Each row was made from one path, in order. Every step used is in the known rows, and no mark comes twice. Write each row's path.
Known rows
j/t/l/w: [-13.1  -2.0   4.7  10.5  23.3  -7.6   3.6  -8.5 -19.9  23.8  -2.3 -30.9
   0.9  24.2 -23.2  13.4   7.8 -11.5]
v/t: [ 26.8  36.8  -2.9 -28.1  21.8 -14.3  -5.8  14.4  -5.0  18.1   1.4   0.2
  16.4  17.8   8.6 -15.3   4.9   2.7]
v/z/j: [ -2.1 -52.8   5.0  -4.5   1.1 -27.2 -17.9  22.7   8.5 -26.8  21.2  26.4
  25.9 -13.0  59.5 -13.0 -19.0  -0.4]
v/z/l: [-17.9 -14.1 -11.6 -25.8   9.1   5.2  -1.7  34.0   6.6   5.8  48.4  34.7
  55.4  -2.2  47.3   2.9  44.0   6.2]
j/t: [ 17.7  12.8   0.1 -12.9  41.1  -3.0   4.0   7.8 -29.9  32.7   4.8   4.1
   7.7   7.1  27.8  -5.8 -15.9  21.3]
j/t/l/w/v: [-13.8  18.2   2.8  25.4  -5.6  11.0  -4.0  -8.4 -11.0  11.5 -12.0 -35.0
 -17.1  -2.1 -23.6  14.7  14.5  -5.5]
k/l: [ 12.4   6.7 -12.8 -35.2 -11.1  14.9   3.4  -9.7  18.7  23.5  15.7  29.7
  33.9   5.5   2.5 -47.9 -29.4  -2.3]
k/l/w/j: [ -2.3   7.2 -38.7 -11.4 -24.6  11.4   1.6  -9.5  34.2   8.4  -0.5  -9.1
  -9.2   4.8 -25.7 -49.9 -10.8 -42.3]
k/l/z/j/t: [ 29.7 -12.9  -2.7 -14.4  21.1  -8.7  32.2 -17.3  -3.9 -18.4 -13.2  49.6
 -26.2  12.6  21.7  -2.5 -34.3  30.9]
w/v/t/l: [ 10.7  57.2   9.5  -6.0 -40.3  19.2 -16.2  -9.1   7.0   2.3 -20.3 -14.3
   2.3  -9.0 -29.4  -1.8  12.5   7.3]
w/v: [ 11.2  33.2  -1.5  -1.1 -22.3  20.3  -9.6  10.9   5.4  13.3   7.5   8.9
  13.3 -33.7  19.3 -30.0  -2.9   9.3]
v/z/l/w/j: [-33.2 -12.8 -37.6  -2.5  -5.0   1.9  -4.4  34.8  22.1  -9.4  34.0  -4.7
  11.5  -3.6  19.2   0.3  62.1 -33.2]
k/l/z: [ 14.7  31.1  -5.6 -35.8 -16.1   6.6  31.4 -14.8   4.4  13.0   9.6  44.3
  12.6  10.7   5.1 -29.5  -6.4  20.6]
z/j/t/l: [ 12.9 -32.8  17.8  10.2  11.9   0.6  -3.2 -17.4  -8.6  -9.9 -18.2   7.4
  -3.9  -4.0  -3.4  11.9 -38.6  12.5]
t/l/w: [-18.7  -2.2   4.2   6.4 -10.9  -4.3   0.2  -7.5   6.3  16.7  10.0 -21.3
  24.7  10.1 -32.2  -9.1  12.6 -30.1]
j/t/l: [  2.9  12.4  15.1  -6.4   9.8  12.0   0.7 -15.9 -26.0  28.1  -6.8  -5.9
  11.5   6.6 -11.5   7.3 -16.0  21.5]
z/j/t/l/k: [  5.6 -42.3  28.8  23.9  11.6  12.3   2.5 -13.3  14.7 -15.8  -3.8  12.3
 -13.4 -20.7 -26.0  19.8 -50.5  12.1]
t/l: [ -3.1  11.5  14.5 -10.2 -25.2  15.1  -3.6 -14.0   0.0  22.4   5.7   3.2
  36.0  -6.2 -20.1 -16.6  -9.7   2.7]
l/w: [ -4.2  -0.9 -10.1  -0.1  20.3 -18.8   2.3  17.5   3.4  21.3  22.2 -11.3
  19.9  10.0   6.5 -23.0  14.9 -29.8]
w/v/z/j/t/l: [-11.7 -33.3  18.1  20.9 -25.2   2.0 -23.6  -3.6  -5.8 -35.8 -12.3   3.4
 -11.9 -25.2  29.4  24.5 -17.1  24.2]
w/j/t: [ 17.8  25.7 -15.6  -5.4  14.0  13.4  -1.8   1.1 -20.4  21.8 -15.2  -9.7
 -24.9 -11.0  12.9 -14.8 -22.1  15.3]

Write each row's path
[  2.7   7.3 -38.8  -8.6   9.7   7.8   5.8 -10.8   6.9  14.9 -12.7 -18.2
 -33.5  17.7 -17.5 -26.2 -16.6 -23.1]
k/l/w/j/t
[  5.2  36.5  21.8  -6.2   5.0   3.9  28.8 -20.1 -39.5  17.3 -13.0  10.3
 -10.3  12.6  -7.0  26.0   6.6  44.3]
j/t/l/z
[ -3.6  34.9 -15.2   2.0 -23.8  -2.0 -10.4  -9.0  13.7  -0.1 -25.2 -49.2
 -22.9  17.2 -57.3  -2.2  21.7 -36.7]
v/t/l/w/j
[  5.5  50.1   6.6   0.7 -23.0  21.2  21.9 -27.5 -29.9   6.5 -31.9  -4.9
 -42.6  -4.4 -21.7  17.3   1.7  37.0]
w/j/t/l/z
[-34.0 -27.5 -22.0  -9.1  23.5 -14.0   0.9  42.7  12.5   0.4  53.6   9.6
  44.3  13.5  35.0   8.8  67.8 -26.8]
v/z/l/w
[  3.3 -52.5   5.0  -1.5  36.6 -31.1 -13.4  22.0 -17.9 -20.1   9.6  18.5
   0.6   0.9  68.2  11.5 -24.5  17.7]
v/z/j/t
[  3.3  24.8  -0.5   0.8 -17.4  28.6  -4.8 -23.5 -17.2  18.4 -26.3 -20.7
 -20.6  -9.9 -25.3  -1.3 -22.5  13.3]
w/j/t/l
[  3.0  13.4 -25.9  10.6  28.0  -5.2   1.2   9.4 -13.8  18.3  -9.9 -34.7
 -36.5   6.4   0.3  -8.3   2.6 -18.0]
l/w/j/t
[  3.1  38.5 -29.4  -1.2  16.0   6.8   2.1  31.3  26.1  -4.0  12.0  -7.6
   2.8   6.8  -8.4   9.3  76.1 -26.2]
z/l/w/v/t
[ 23.6  15.4  21.2  -3.8 -13.2 -18.0  14.9 -14.8   2.9 -34.6 -26.4  17.9
 -15.3  12.4 -18.3  22.4   5.8  16.4]
v/t/l/z/j
[ 27.2 -31.1   3.2   3.6  43.5 -14.2  -0.8   7.3 -11.8  -5.2  -5.7  17.6
  -8.0  -3.9  35.6  -2.8 -38.2  12.6]
z/j/t
[ 21.8  36.2  19.3  10.5 -42.9   0.7   7.1 -14.0  12.5 -46.4 -35.8  14.1
 -33.9 -13.3 -17.6  20.5  12.5  23.4]
w/v/t/l/z/j
[ -9.7   1.8  26.7   4.5 -25.8  27.8   2.0 -10.4  23.5  15.4  19.7   7.9
  26.2 -23.2 -42.5  -7.9 -25.1   1.6]
t/l/k
[  9.1  -9.4  24.1   6.4 -27.3  -2.7  20.1 -19.4   4.9 -26.5 -10.6  32.1
  -0.9 -11.1  -8.1   7.3 -10.5  16.7]
t/l/z/j
[-33.4 -46.5   7.4  33.1 -46.2 -13.0 -24.9   7.5  26.3 -46.6   4.2 -12.3
   0.4 -21.9   8.6   8.9  11.7 -28.2]
t/l/w/v/z/j
[-27.0 -13.4 -37.5   1.0  30.9  -1.0  -0.1  33.5  -4.9  -3.4  20.8 -13.9
 -11.9  10.7  27.5  23.3  56.7 -14.8]
v/z/l/w/j/t
[ -2.7 -46.8   7.5  27.3  25.7 -18.9   0.5 -10.6  -2.9 -14.2 -14.2 -16.6
 -13.8  13.0 -15.2  19.2 -15.1 -19.0]
z/j/t/l/w
[ -2.8 -33.1   2.4  11.2 -27.6  -8.2 -26.1  24.7  18.5 -38.0  12.0  22.8
   7.5 -39.5  60.2 -13.5 -10.1   5.0]
w/v/z/j
[ -4.4  22.8   1.0  -4.9   2.7 -18.7  -4.5  -1.9   4.0  10.9  -5.3 -34.1
   9.5  34.3 -41.8   5.8  28.3 -30.9]
v/t/l/w
[ -4.4   2.3  27.5   8.0   8.1  23.7   6.4 -11.8  -3.8  20.6   6.8  -2.0
   0.9  -9.5 -33.9  16.6 -29.2  20.3]
j/t/l/k
[-26.6 -67.7   9.7  21.6  17.9 -36.4 -11.1   4.2  -8.1 -27.9   1.1 -16.4
  -4.9  17.5  17.1  31.7  -0.5 -13.9]
v/z/j/t/l/w
